What can hang from each mark:
lero: luvu runer tana
masel: tana
luvu: lero nivu
fesifif: gufoz nivu
nivu: luvu tana
gufoz: fesifif nivu
runer: lero
tana: gufoz lero masel nivu

Each row was made from one small tree. Brackets hold a mark, then the marks that hang from it, in alphabetical order. Every link used is in the known rows. Write each row's tree.
Known rows:
[tana [gufoz fesifif] [lero runer] masel [nivu luvu]]: [-27  27 -17   4  13   0   0  -3 -17  10  19  -1  32  49  -5  11 -21   5
  15  -1  48 -26   5  -7  10  17 -11]
[nivu [luvu [lero runer]] [tana [gufoz fesifif] masel]]: [-36  44 -17   5  36  -5  -2  -1  -6  -3  13  15  27  34   2   1  -9 -25
  15  -1  -6 -29  13  17   6   9  -7]
[tana gufoz [lero runer] masel [nivu luvu]]: [-27  16 -21   8  13   7  -2  -2 -22  13  21 -10  19  54   0  13  -7  17
  13  10  33 -21   2 -22  13  16 -14]
[lero [luvu nivu] runer [tana gufoz masel]]: [  6   1  -2   4  10  -6 -10 -11   3 -13   8  11   2  30 -13  14  -4   3
  22  11  36  -6   5  29  19  11   5]
[fesifif gufoz [nivu luvu tana]]: [-26   7  -5 -23  -6  14   4   3 -12  23   9  -9   9  12  -7   1 -15  10
  16  62 -38   2   6  38   0  -8   0]
[lero runer [tana [gufoz fesifif [nivu luvu]] masel]]: [-30  32  -1 -25  22  -8  12   5   9  -8  16  26  29  16 -10   9 -17  -7
  25  10  37 -10  13   9   6   2  -1]
[masel [tana lero]]: [ -1 -18   3 -20  -4  12   1  -6  -4  16  -3   3   4 -15 -10   4 -11  11
   4   4 -10  -5   0  10   1   9  -4]
[fesifif gufoz [nivu luvu [tana masel]]]: [-32  20 -15 -17   6  19   3   5 -16  22  14   9  14  24 -10   5  -8   6
  24  55 -34   2  15  19   2  -7  -1]
[nivu luvu [tana [gufoz fesifif] [lero runer] masel]]: [-47  31 -13  -5  16   9   4  -2 -16   7  17  11  36  46  -2   9 -21  -5
  16  -3  18 -23   7 -13   1  19 -13]
[lero runer [tana masel nivu]]: [-7  4 -3 12 -3  6 -8 -6 -5  0  9 -4  5  9 -8 10 -2 17 11 -7 30 -6  5  5
  8 13  6]
[nivu [luvu lero] [tana gufoz masel]]: [-30  30 -20  -6  31  10  -1   6 -18   4   8  10  12  29   3  -2   0 -14
   6  26 -35 -20  17   7   8   5  -8]
[masel [tana [gufoz [nivu luvu]] lero]]: [-24  -6  -1 -49   5  10  11   6  -7  17   8   8  16   2  -6   5 -22   7
  13  41  -4 -11   2  12   6   0  -9]
[tana [gufoz fesifif] [lero luvu runer] masel nivu]: [-20  25 -12  18  -8   5 -13  -6  -9  -4   7   0  27  48  -4  12 -21  -9
  16  -9  53 -17   9  28  14  23  -6]
[runer [lero [luvu [nivu [tana gufoz masel]]]]]: [-19   2 -17  -3  -3   8 -16   2 -21 -11  -1   6   4  14  -3   4  -9 -24
  -2  37 -19  -8   8  48  17   9   8]
[gufoz nivu]: [-18   6   3 -18  -9   4   4   7   4   2  -1  10   8  -9   5   0  -6  -7
  -1  12  -3   5   5  12  -1  -7   3]
[gufoz [fesifif [nivu [tana lero masel]]]]: [-44  20  -5 -14 -12  26  -4  -7 -13  23  -2  11  32  -2 -11   6 -18   0
  -6  13 -17  -3  20  33  -6  11   1]
[luvu lero]: [  2  13  -3   2  12  -6  -5  -1   3   0  -7   0  -4 -10   1  -5   8  -8
  -9   2 -31  -9   7  24   3   1  -2]
[tana [gufoz [fesifif nivu]] masel]: [ -8  23 -17  -6  13   4  -3  -1  -2   3   5  -1  25  17  -7   7  -2  -3
   8  13  19  -3  19  42   8  -8  -3]
[runer [lero luvu]]: [-10  -1   2  14 -11 -10 -11   3   0 -22 -10   9  -8 -16  -6  -5   3 -24
  -6  15 -27   3   2  39   5   8   6]
[runer [lero luvu [tana gufoz masel]]]: [ -2   9  -7   1   2  -3 -11   3  -3 -28  -7   5  -5   0 -16   3   7 -12
   4  28 -11   1  16  45  15  11   2]
[nivu luvu [tana lero]]: [-42   2   4 -17  -7  15   6  -1 -19  19   3   5  13   7  -4   0 -21   6
  -1  23 -30 -12   1 -17  -8  15  -4]
[luvu nivu]: [ 11 -12  -1 -11   3  -4  -1  -5  -5  11   3   4  -2  -5  -4   4  -8   2
  -5  10   5  -4  -5   8   5  -1   8]

Write each row's tree:
[-15   4  -3  12   1  -1 -12 -13  -4   5   6  29   7  27  -7  12  -4   0
  12  -5  18  -6   2   0   8  20  -1]
[tana [lero [luvu nivu] runer] masel]
[-18   5   7 -40   4   0  13   8   2   0   4   4   8   2  -9   3 -16   5
   9  44   5  -4   6  18   4  -5   0]
[lero [tana [gufoz [nivu luvu]]]]
[-23  28  -9  -3  -6   8  -9  -6  -3   4  -2  12  28  27 -14   8 -11  -7
   9  20  13  -2  22  55   7   7  -6]
[tana [gufoz [fesifif nivu]] [lero luvu] masel]
[-11 -11   5 -11  -6  -7  -1   3 -15  -4   0 -10  -6 -35 -18  -2 -12   7
 -12  38 -25 -10   0  33   5  12  10]
[runer [lero [tana [nivu luvu]]]]
[-46  19  -6 -18  -8  25   0   9  -8   7   2  23  17   1   8   3  -9 -15
   6  12 -14   3  14   3  -3   0   6]
[gufoz [nivu [tana masel]]]
[-19  25  -4  -6  26 -10   3  -7   4  -3  16   9  26  19 -21  10  -6  12
  24  18  28  -9  15  36   7   0   0]
[lero runer [tana [gufoz [fesifif [nivu luvu]]] masel]]
[-66  33   5  -4 -21  18  -6  -1   2  -1   1  41  35  14   1   7 -26 -30
  14  -7   9  -3  14  22  -4  20   4]
[gufoz fesifif [nivu [tana [lero luvu runer] masel]]]
[-28  15 -19 -12  -3  31  -2   1 -23  16   2 -11  20  37   3   8  -7   6
   1  11  -3  -9  12  -5   4  14 -13]
[nivu [tana gufoz lero masel]]
[-44  22 -16   1  13  16   2  -2 -22  10  16   2  25  53   3  10  -6   9
  17   8   6 -19   5 -30   4  18 -15]
[nivu luvu [tana gufoz [lero runer] masel]]
[-22  14  -2   7  -7   9  -7  -2  -5   0  -2  30   7  19  -7   5  -1  -6
   7   2  -4   0  12  -7   2  17  -5]
[tana [lero luvu] masel]
[-39  10  -5 -13 -11  14   2  -6 -14  28   9 -14  18  27  -7   7 -13  24
  14  42 -29  -5   2  28  -2   5 -11]
[fesifif gufoz [nivu luvu [tana [lero runer]]]]
[-18  19  14 -13 -12  -7  -2  -2  21 -24  -3  11  19   7  -9   6 -25 -16
  20   9  39  -1   7  59   9   5   5]
[lero luvu runer [tana [gufoz fesifif nivu]]]
[-32  19   9 -28   5  -9  13   9   8   1   8  34  20 -13  -4  -3 -28 -23
   6  16   4  -4   4   8  -5  -4   6]
[gufoz fesifif [nivu luvu]]
[-46  17 -13  15 -12  25 -16 -10 -13   5   3  -5  23  45  -2  12  -2   8
  15  19   1  -4  15  43   8  15  -8]
[fesifif [nivu [tana gufoz [lero luvu runer] masel]]]
[-51  41  -7   9  25  -3  -6  -6  -2   7  10  27  29   6  -6   0  -5 -15
  10  11 -30 -18  17  41  -1   5   3]
[gufoz [fesifif [nivu [luvu [lero runer]] [tana masel]]]]
[-18  19  -9 -20  19 -10   1   2  -6  -8   3   4  18 -18 -27   2  -2  -1
   0  45 -14  -8  20  62   8  -1   2]
[runer [lero [tana [gufoz [fesifif [nivu luvu]]] masel]]]
[-13 -21   3 -21  -4   8   1  -3 -16  25   9  -2   8  -9 -12   4 -27  16
   9  27  -5 -17  -5   2   3  14   0]
[masel [tana lero [nivu luvu]]]
[-17  28  -5 -33  10  -6   8  14   3  13   1  16   2   2   0  -5  -7 -14
   7  46 -44  -6  10  30   5 -11  -5]
[fesifif [gufoz [nivu [luvu lero]]]]
[ -7  -9  11 -13  -4  -1   3   0  -9   7   7  -5  -1 -11 -16   2 -21  16
   5  31   1  -9  -1   8   2   8   9]
[lero [tana [nivu luvu]]]
[-10  20 -19 -10  -4  15  -5   0 -19  16   5 -14  28  30  -4   9 -21   2
   1   2  36 -17  13  15  10  14  -7]
[tana [gufoz fesifif] lero masel nivu]
[ -4  20  -9 -15  14  -7   1   2   0  19   2  -3  -1   3 -11  -4   5   3
   6  55 -53  -5  11  53   6 -12  -6]
[fesifif gufoz [nivu [luvu lero]]]
[-17  32 -10 -12  18   1  -2   2   8  -7   0   3  11  10   0   6  12  -1
   9   6   1  -9  19  40  13   1  -4]
[luvu [lero runer [tana [gufoz nivu] masel]]]
[  2  -6  -5 -25  12  -4   2   1  -9   6  15  -8  17   6 -11   3 -39  -6
  20  29  32 -21  -3  33  11   1   3]
[masel [tana [gufoz fesifif] [nivu luvu]]]
[ -3  -3 -13  -7 -16  17  -5  -3 -21  17   0 -39  10  28   1   7 -15  19
  -9  16  19 -13   1  20  11  12 -10]
[tana gufoz lero nivu]
[-22  37  -5 -23  23  -5   8   8   9   5   9  25   6   8 -10   3   3  -5
  23  29 -26  -6  18  23   8  -2  -5]
[fesifif [gufoz [nivu [luvu [lero runer [tana masel]]]]]]
[-62  37  -7  -5  20   6   0   6  -4   3  11  36  18  10   9  -1  -1 -21
  11  11 -33 -15  13   6   1   4   1]
[gufoz [nivu [luvu [lero runer]] [tana masel]]]
[-24  25   0 -25  -8  -3  -4  10   6 -27 -10  24  14 -16 -15   2 -13 -34
   4  28   4   1  22  72  11   5   8]
[runer [lero luvu [tana [gufoz fesifif nivu] masel]]]
[  6   0   5  -7  -6   2  -8  -5  -4   8 -10 -20  -8 -26  -9  -2  -7   7
 -14  17 -22 -12   8  52   7   9   7]
[luvu [lero [tana nivu]]]
